Known rows, with every step that occurs:
rito, vofa, veki: [-11 -10  19  -3   1  21  -9 -38 -10 -31   4 -32  17  -7 -11  15   9  20
  -6  22 -36  -4   3  -8  -4  21 -15   5 -13  17  -2 -40  -7 -31   7  10
  19   3]
foseb, kanem, tovi, gemuf, libiv, zusok: [ 50  17  -4  25 -46 -28 -14  -2 -41  64  15   7  -6  61  16 -16   1 -42
  14 -47  11 -33   0   0 -22 -24  10  -1  -3  13   2   1  12  60 -20 -22
 -26 -15]
foseb, kanem, tovi: [ -7  79 -16  16 -13  -8  -4  26  -5  10  29   4  26  46 -20 -24   9 -17
   9 -82   2 -23 -42 -20 -44 -51  -6   9   0  40  -4   3  -7   6  -3  19
  -2  34]
veki, zunuroz: [-13   6   6 -11  18  15  -6 -16  10 -12 -23 -10 -38  -1 -23 -13   3  12
 -24  30  11  -4 -29  -2 -36   9  -6  14  12  38 -27  28  -8 -15  19  12
 -16  11]
veki, vofa, rito: [-47 -40  15 -42   2   6   0   7  10 -22 -24  -5 -14 -22  -4  -3  -9  10
 -31  57  13  -8  17  23  -3  14 -18  10 -19  61  -1  -4   1 -19  10  -8
   9 -13]
tovi, kanem, foseb, rito, vofa: [  8  20  13  40  -7 -25  12   0  25  -5  34   4  31 -31  11  13  14 -18
  12 -49 -40  31  -9 -20  46   8   7 -34  -3 -50  23  -2 -24 -11   2   9
  -6  27]
foseb, rito: [-18   7  -6  13  26   6   5  15  10 -63   1   2  21  -4   2  13  14 -17
  -4 -45 -14  -6 -42 -10 -20  27  -7 -27 -15   7   0  15 -51   7  10  24
  -9  24]
libiv, gemuf, tovi: [ 18  15   3 -13  44  -2  -6  34  -9  38 -11   4 -58 -22  25  -5 -25 -30
 -19  59  14 -14 -31 -30 -21  27 -20   2  -6  -2 -11  22 -33  95  -5 -15
   5  46]
foseb, rito, vofa: [-11  30   3   3  28   5  -1 -21  15 -66   1   2  46 -27  21  13  18  -9
   8 -24 -37 -19 -28 -12   7  36  -9 -28 -17 -23  -1   2 -45 -13  25  49
   6  29]
kanem, vuri: [-10  30  -9  30 -15  -6  16  -9  10 -13   4 -16 -16  31 -39   6   4 -21
  -3  -2 -15 -10 -19 -15 -49 -23 -32   0   1  25  -8  30 -26  -5  26   4
   8  52]
kanem, foseb, rito: [-15  22 -14  14   7  -6  14  20   4 -29  19  -1   2   3  -3  27   5 -26
   7 -51   1  31 -34 -20  -5  -1  -3 -23  -3   2  14  30 -44 -18   8  -2
 -19  34]
tovi, gemuf: [  1 -38   4  68  11 -14   6  13 -11  12  17  -4 -20   3 -27  14  27 -18
 -12 -16   5  -3 -42  -6  -9  33  -3   6  -5  16  -7  12  -4  32   8 -12
 -20  22]
zusok, veki, vofa: [-27  -1  10 -26  31  24 -12 -20  -8 -24 -34  -4 -22 -33   4 -21  -1  -2
 -60   7  17   9 -16  44 -22 -12  -9  -1 -20 -16   0   2  -4 -44  25   4
 -34  11]
tovi, kanem, foseb, rito, vofa, veki, zunuroz: [ -4 -19  38  -2 -38   7 -25 -26  14   2  24  -3  -2 -29 -19   1 -14   4
  12   9 -23  54  39   0  35  -4  11  -8   9 -28  12 -27   4 -39   4  -2
   7 -31]
zusok, veki, dabutet: [-19  -9 -15 -23  33  22 -11 -16 -17 -37 -33   3 -42 -14 -18  -8 -17  -2
 -59  -6   8 -12 -42  28 -53  -6   4  -8   4  -9  -3  34 -48 -48   5   8
 -19  18]
zusok, libiv, gemuf, tovi, kanem, foseb, rito: [ -4  29  24   4  18 -19   1  58 -11  50  17  28 -34 -47  30 -13 -36 -26
  -4   7   5  50  -1 -20  30  -4  11 -60 -18 -50  14 -10 -66  70 -14 -28
 -35  11]
dabutet, veki, vofa: [-39 -13  27   6  29  11   3 -28  -8 -53 -36 -20  12 -12   5 -21  23 -18
 -32   6   7   0 -19  30 -19   7   2   9 -32  -1   3  12   5 -32  37   5
 -24  -7]
gemuf, libiv, zusok, veki, vofa: [ 15 -19   9 -67   8  22 -12 -61 -29  -8 -69 -13 -29 -10  53 -18 -20  -7
 -59  34  13  -5  22  56 -18   2  -2 -19 -23 -27   7   0  -4 -17   5 -17
 -48 -25]
libiv, zusok: [ -9  -5   4 -13  13 -12  21 -16  19 -14 -30 -18 -31  16  10  18 -18   9
 -21  40  22 -20 -36  -5 -34  19  13   8  17  46  -3  22 -18  16  -7  -3
 -19  10]
dabutet, veki, vofa, rito: [-59 -47  29 -26   6   9   1  -8   5 -51 -35 -14  24 -23   2 -20   0  -1
 -26  54   4  -2  23  42  -5  11  -4  13 -39  36   2  -3  -3 -28  32  -6
   0 -35]
rito, vofa: [ -3  23   1   9  26   2   7 -31   9 -28  -4 -21  16 -16   8   9  21   6
 -12   4 -32 -25 -33 -16   3  26 -11  -5  -5   2 -10  -2 -19 -18  21  29
   4  42]
vuri, kanem, tovi, gemuf, rito, vofa: [ 64 -23 -26  99   8 -27  -2   3 -15  -5 -14  -4  -3   4 -11   2  29 -38
  29  36 -32 -22   8 -18  57   2  24  42 -18 -28  -5 -16  73  64  25  -6
  -1  46]
dabutet, veki, vofa, rito, foseb, kanem: [-44 -14  13 -57  -7  23   5   3  31 -29  -9   0  76 -11  24 -13   8  33
  12  -5  21 -13  39  38  -2   1  13  -8   0   6   0  -6   9 -59   1  34
  18 -72]
dabutet, veki: [-16  -1   8  36  26   6  13  -8   1 -53 -18 -23  25   5  -3 -16  24 -12
 -18 -20 -20  -1 -40  10 -26  13  10   2 -24   9  -8  17 -27  -5  21  10
 -25  15]
kanem, tovi, gemuf: [  9  19   4  81   3 -35  -5  12 -31  44  24   9 -26  33 -48  -1  30 -21
   3 -32   0 -10 -37 -14  -4 -23   4  36  -3  24  -1   7  21  32   4 -21
 -10  34]
zusok, veki, vofa, rito, foseb, kanem, vuri: [-39  22  -5 -73 -43  25  -8  -2  31  10   1   8  35  -1  -7 -13 -31  30
   7  10  24  -9  73  47 -29 -53 -12 -17  17 -15  -6   2   4 -71  12  31
  31 -37]
tovi, kanem, foseb, rito, vofa, veki: [ -2 -17  24  27 -32  -5  -5  -6   4 -10  39  -4  29 -28  -9  17   4  -9
  16 -35 -43  50  23 -10  42   3   5 -26  -7 -29  31 -41 -12 -22 -15  -8
   9  -8]
zunuroz, veki, vofa: [-45  -3  16 -25  19  16  15 -30  -6 -42  10  -3 -28 -24  -2  -3  17  14
 -41 -14  30  31 -40  10 -11  18 -53  21 -10  17 -12  -2  49 -14  24 -17
  -2  -5]
vofa, rito, foseb, kanem: [-19   3 -19 -38 -10  14  16  39  40   6  26   7  56  13  11   7  -1  48
  26 -25   6 -25  14  -9 -10  15   3 -20  33  38 -12  -4 -22 -22 -34  35
  33 -34]
kanem, foseb: [ -9  15 -10  21   1  -7  22   8  -3   7  10 -19 -27  11 -17  20  12 -11
 -10 -20   6  25 -38 -23 -16 -16  -7   1   2  29   7  29 -20 -22   2 -22
 -24  46]
libiv, zusok, veki, vofa, rito: [-47 -47  25 -87  -2   5  -6 -20  17 -11 -61  -7 -39 -31  21  -7 -58  30
 -52 105  48  -4  37  62 -19  -7  17  13  -9  33  -1  -5  -6 -27   7 -11
 -13 -36]
gemuf, tovi, kanem, foseb, rito, vofa, veki: [ 23   5  27  14 -16  -6 -14  13 -12  18  43  -8  21 -34   5  20   7 -31
  23 -12 -49  44  41 -17  43  13  -4 -39 -19 -48  43 -41  -7  10  -5 -16
  13  -2]
veki, vofa, rito, foseb, kanem, vuri: [-39  18  -5 -59 -48  10   8   3  36   5  15   6  32  15 -10   5 -16  25
  28   9  25 -24  60  10 -28 -31 -29 -14  25  24  -4   9  14 -55   5  28
  48 -36]
tovi, gemuf, rito, foseb, kanem: [ 61  -2 -33  58   0  16  15  45   4  20   1  15  25  20  12  32  40 -22
  33 -42   6 -18  16 -16   3  47  32 -11  33 -15  -2  12  14  27 -32  28
  -7 -30]

Rows:
[-53  -5   1 -80 -19  26  21   3  28 -17  35  16  32 -22  20   0   5  66
   4 -26  48  17  22  18   6  21 -42   5  24  25 -15 -17  55 -40 -10   6
  41 -70] => zunuroz, veki, vofa, rito, foseb, kanem
[ 69  33 -26  88  20 -16   1  13 -25  46 -17  28  -8  40 -25  37  49 -14
  36 -18 -18 -17  18 -23  38  11  37  38  33  -9   2  10  45  25 -25  -3
  10  -1] => kanem, tovi, gemuf, rito, foseb
[-22 -75 -11 -32 -15  10  -7 -30  -3 -84  15 -14 -13 -24 -16  18 -34  -3
  16  29   5  22   3  -3  15   1  -9  -5 -12 -30  20  -4   2 -56  21  -7
  23   6] => vuri, kanem, foseb, rito, vofa, veki, dabutet
[ 59  83 -35  10   2   8  -7  38   5  40 -19  38   3  38  21   3 -22 -15
  33 -10  15 -29  11 -41  -3 -24  25  23  44 -10 -12  12   6  60 -52  27
  27  -1] => libiv, gemuf, rito, foseb, kanem, tovi
[ 54 -62 -11  33 -10 -33 -13 -20 -37  31 -20  -2 -32  26  11 -34 -16  -8
  -8  19   3  -2   4  40  19 -33  30  24 -28 -48   1 -10  49  68   4 -52
 -46   3] => vuri, kanem, tovi, gemuf, libiv, zusok, veki
[-30 -10  -7 -14  19  17  17 -24 -16 -62  11   4 -49 -10 -24   9   1  14
 -43 -25  22   8 -68  -4 -47  25 -44  15  15  26 -18  34   5 -23   6 -12
  15   7] => zunuroz, veki, dabutet
[ 50  23  -7  12 -38 -12 -24  -8 -49  68   1  10  -5  45  23 -34  -9 -33
  -4 -62  12 -18  11  32 -28 -46  24  -4 -14 -30   3  -4   0  39 -16 -20
 -45 -21] => foseb, kanem, tovi, gemuf, libiv, zusok, veki
[ 27  98 -25  -5  15  12  -3  32  -7  38 -31  42  13  22  25 -12 -21  19
  24 -16  15 -19  21 -26   4 -34  32  -5  27  -8 -19 -17 -23  27 -41  31
  -5 -21] => zusok, libiv, gemuf, rito, foseb, kanem, tovi
[  4  35  -3  66 -25 -24 -10  35 -21  50  50  11   6  42 -31 -20  23 -34
  16 -78  15 -19 -34 -13 -30 -38   2  19   0  26  -5   5  12  31  -3   1
 -13  19] => foseb, kanem, tovi, gemuf
[-37  41  12 -38 -15   2  -7   2  13   3  -4  16  69  22   5 -28   9  29
  27 -28  14 -23  42  31   5 -46  16  22   2  13   5 -11  35 -57  -1  27
  31 -59] => dabutet, veki, vofa, rito, foseb, kanem, tovi
[-11  57 -19 -25 -18  -8  -1  32  23  29  29  19  55  42 -11  -5  -3  46
  40 -48  -1 -34  15 -16   0 -35   5  10  31  48  -6  -9   0 -20 -33  28
  46 -20] => vofa, rito, foseb, kanem, tovi
[-13   4   8 -10 -16  12  -6 -28 -11 -34  24 -15  20 -10  -6  33   0 -10
  21 -10 -27  35  17 -11  21   3  -9 -16 -12 -13  18 -23 -30 -52  11   4
  13   4] => kanem, foseb, rito, vofa, veki
[  2   7  28  12  37 -14  -2  49  -8  59  -3  15 -44 -42  23 -34 -28   1
 -29  40  -5  13 -10 -14   6  12   1 -36 -18 -23  -9 -26 -44  92 -21 -21
 -31  10] => zusok, libiv, gemuf, tovi, kanem
[ -3 -46 -29  23   4 -16  33  18  15 -17  16 -30 -25   5 -14   1   0   1
  -4  11  17  36 -45 -19   9 -17  -4   9  -8  12   1  21  22   5  15 -35
 -30  59] => vuri, kanem, foseb
[-14 -59  -5  -4 -19   3   2 -16   9 -64  28 -28  26 -21  -5  15  -9   3
  31  11 -15  43  11  -8  41   0  -1  -7 -24 -32  16 -34  12 -26  22  -6
   9  17] => vuri, kanem, foseb, rito, vofa, veki
[-43 -36  22 -36  21  12   8 -20  25 -33 -38  -2  42 -20  14   1  10  43
   0  42   6 -10  35  36  24  22  13  15  -5   2   1  -1  18 -58   8  14
  19 -61] => dabutet, veki, vofa, rito, foseb
[ -5 -20 -20   8   9 -13  18  -9  28 -60  21 -17  28 -29  20  10   1  -5
  25  -4  -8  24 -28 -16  47   2   1 -18 -20 -48  10   5   3 -14  38  10
  -6  55] => vuri, kanem, foseb, rito, vofa
[  7  92 -21  10   4  -6   5  13  10  33  31  13  44  48 -12  -3  18  29
  32 -90  -1 -26 -27 -24 -13 -38   5   9  37   9  -4   5  13 -23 -25  37
  19   5] => rito, foseb, kanem, tovi
[-21 -32  20 -24  -6  35 -21 -26  -9 -10 -13 -18 -42   3 -42  -7  -8  22
 -20  49   9  11  10   6 -38  12  -9  22   7  59 -19 -10   1 -30   5  -9
   2 -29] => vofa, veki, zunuroz
[ 21  49 -13  51 -10 -21  -1  23  -6  69  52  23  24  47 -28   5  33  10
  44 -89  14 -25 -22 -16   0 -24  20  18  37  -8  -3   5  37   3 -25  19
  10  -7] => rito, foseb, kanem, tovi, gemuf
[ 29  30   6  53 -11 -26   9  28  10  43  24 -12 -19  11 -31  -9   7 -42
  -2   4 -39   2   6 -21 -23 -15 -28 -22   0 -11  11  12  -5  61   9 -17
   8  44] => gemuf, tovi, kanem, vuri
[-14 -16  -6 -53  22   7  -4 -34  -1 -30 -57  -3 -68  -2   6   6 -52   8
 -58  43  41 -24 -35  36 -62  -2  23   2  23   6  -2  41 -44 -37  -5   1
 -24  -2] => libiv, zusok, veki, dabutet
[ 30   1  15  22   2 -31   4  57   0  98  25   9 -73 -28   8  -6 -32 -38
 -16  28  13  40 -15 -39  17  -6  -3  -6  10 -28  18  15 -10 104 -31 -53
 -10  41] => libiv, gemuf, tovi, kanem, foseb
[ 54 -58 -21  82  -6 -33  -7   6 -46  22  18  -4  -7  32 -17 -32  28 -28
  13 -27 -24  -8 -16  -2  35 -12 -10  21 -36 -18  -3  -8  54  69  10 -46
 -23  31] => vuri, kanem, tovi, gemuf, libiv
[ -9 -42 -25  22   7 -12  21  27  24 -55  24 -12   1  -8  -2   7  -7 -16
  19 -24  12  37 -38 -12  18  -5  -1 -13 -20 -15   8  24  -5   7  18 -16
 -24  47] => vuri, kanem, foseb, rito
[ 26  22 -16  -4  48  25  12  13  -3   1 -64  24 -16 -16  35  17 -18  32
  -4  53   4  -7  12 -18  22  35  29 -13  24 -17 -23  -8 -42  26 -32  20
 -12 -19] => zusok, libiv, gemuf, rito, foseb
[ -4  -7 -24  39  16 -27   7  12   6 -18   8 -12  -1  27 -32 -26   2   8
   0  -6  -2  -8 -48 -14   7 -41  -4  39 -15  22 -10  -3  38  33  15 -14
  -5  58] => vuri, kanem, tovi
[-15 -52   6 -36 -24  17 -16 -37  14 -51  10 -23  -8 -28 -13  -2 -26  17
  27  58   5  44  31   3  32  -5   4   8  -8 -23  -2 -20  30 -44  41  -2
   5   0] => vuri, kanem, foseb, rito, vofa, veki, zunuroz
[ 33 -19  -5 -19   2   0  11 -34 -14  -8 -38 -21 -16  25  37   8  -4  -7
 -19  21  -7 -22 -13   0 -20  29  -6 -20  -3  22   0  13 -25  27 -14 -17
 -27  -5] => gemuf, libiv, zusok
[-13 -18 -10 -20  17   2  16  13  31  -2  -2   4  22   0  -4  26   4  60
  12  19 -11 -17  11  -5  14  32   0   0  28  38  -8   0 -12 -28 -25  15
  36 -20] => vofa, rito, foseb
[ 40   3 -17  18 -45 -13 -16  26 -29  74  39  24  48  46   0  -8  28   8
  48 -67 -21 -31  46  -3  26  -9   6  -6   8   8   0 -16  17  21 -40  -7
  30 -48] => vofa, rito, foseb, kanem, tovi, gemuf, libiv
[ 31  44  12  30  12 -24   4  19  10  24  32   2  17 -40  25  15  20 -40
  18 -24 -50  24   2 -29  49  13   1 -49 -11 -65  36  -3 -18  21  10  -1
  -1  36] => gemuf, tovi, kanem, foseb, rito, vofa
[ 51   2  -7  71  -9 -22 -15  -4 -64  51  15   7 -13  41 -22 -12  45 -43
   3 -53 -37 -14 -12  -8   9  -9 -14  15 -23   3   3   2  13  44  -5 -33
 -15  19] => kanem, tovi, gemuf, libiv
[ 39 -21   4  -3   4  32 -20 -15 -17 -22 -45  -2 -21 -24  19  19 -30 -26
  -8  93 -19  -6  37 -23  11  40   1  22  -2  -1 -12 -36 -16  56 -20   3
  27  -1] => libiv, gemuf, rito, vofa, veki
[-47 -24  13 -61   9  17  19 -19  20 -22  10  14   3 -31   4  18   8  76
 -10  16  27  21  20  19  29  34 -40  26  19  22 -15 -12  60 -45  -2 -12
  48 -54] => zunuroz, veki, vofa, rito, foseb
[-35 -30   9 -55  16  11   6  -4  26  -5 -18   3   7 -19   5  19   2  54
  -7  46  14 -15  30  16  23  27  -7   9  19  32   0  -4  22 -49  -8  11
  33 -38] => veki, vofa, rito, foseb
[ -5 -54  14 -97 -12  19 -16 -37 -16  -6 -70  -7 -19 -23  51 -18 -41  10
 -53  81  12  -9  59  68  -6   5   3 -14 -29  13   4 -13 -14 -14  -4 -27
 -22 -51] => gemuf, libiv, zusok, veki, vofa, rito
[-14  -9  26 -32  -5  33 -26 -58   0 -17 -19 -29 -18 -14 -23  -6  -2  31
 -10  63 -15  -1  21   4 -12  18 -10  19   5  25 -21 -25  11 -55  21  18
  18 -15] => rito, vofa, veki, zunuroz
[ 59  22 -38  73 -37   6  18  29   6  24  11  12  18  46 -15  32  29 -38
  55 -30  -1 -19  43 -22 -20   8  16 -11  40 -21  -4  26  15  15 -10  27
  12 -10] => tovi, gemuf, rito, foseb, kanem, vuri
[ 31  -8   2 -64   6  28 -19 -61 -12   8 -73 -16 -47   2  34 -28 -31  12
 -46  52   9  -8  15  45 -36  -1  17 -10   4 -15 -20  21 -22 -13   2  -8
 -49 -30] => gemuf, libiv, zusok, veki, zunuroz
[-19   2  10  -9 -32 -20 -15  24  -2  66  34  32  21  19 -21  -2  11  22
  33 -22  36 -26  42  14  20 -24   8  30  24  18   4 -13  60 -20 -17   4
  34 -51] => veki, vofa, rito, foseb, kanem, tovi, gemuf
[ 33  34  24   8  11 -28 -10  30  11  56  24  25 -18 -57  42   2 -28 -51
  12  18 -18  31   4 -41  47  12   3 -35  -3 -84  25   1 -28  82  -8 -11
  11  41] => libiv, gemuf, tovi, kanem, foseb, rito, vofa
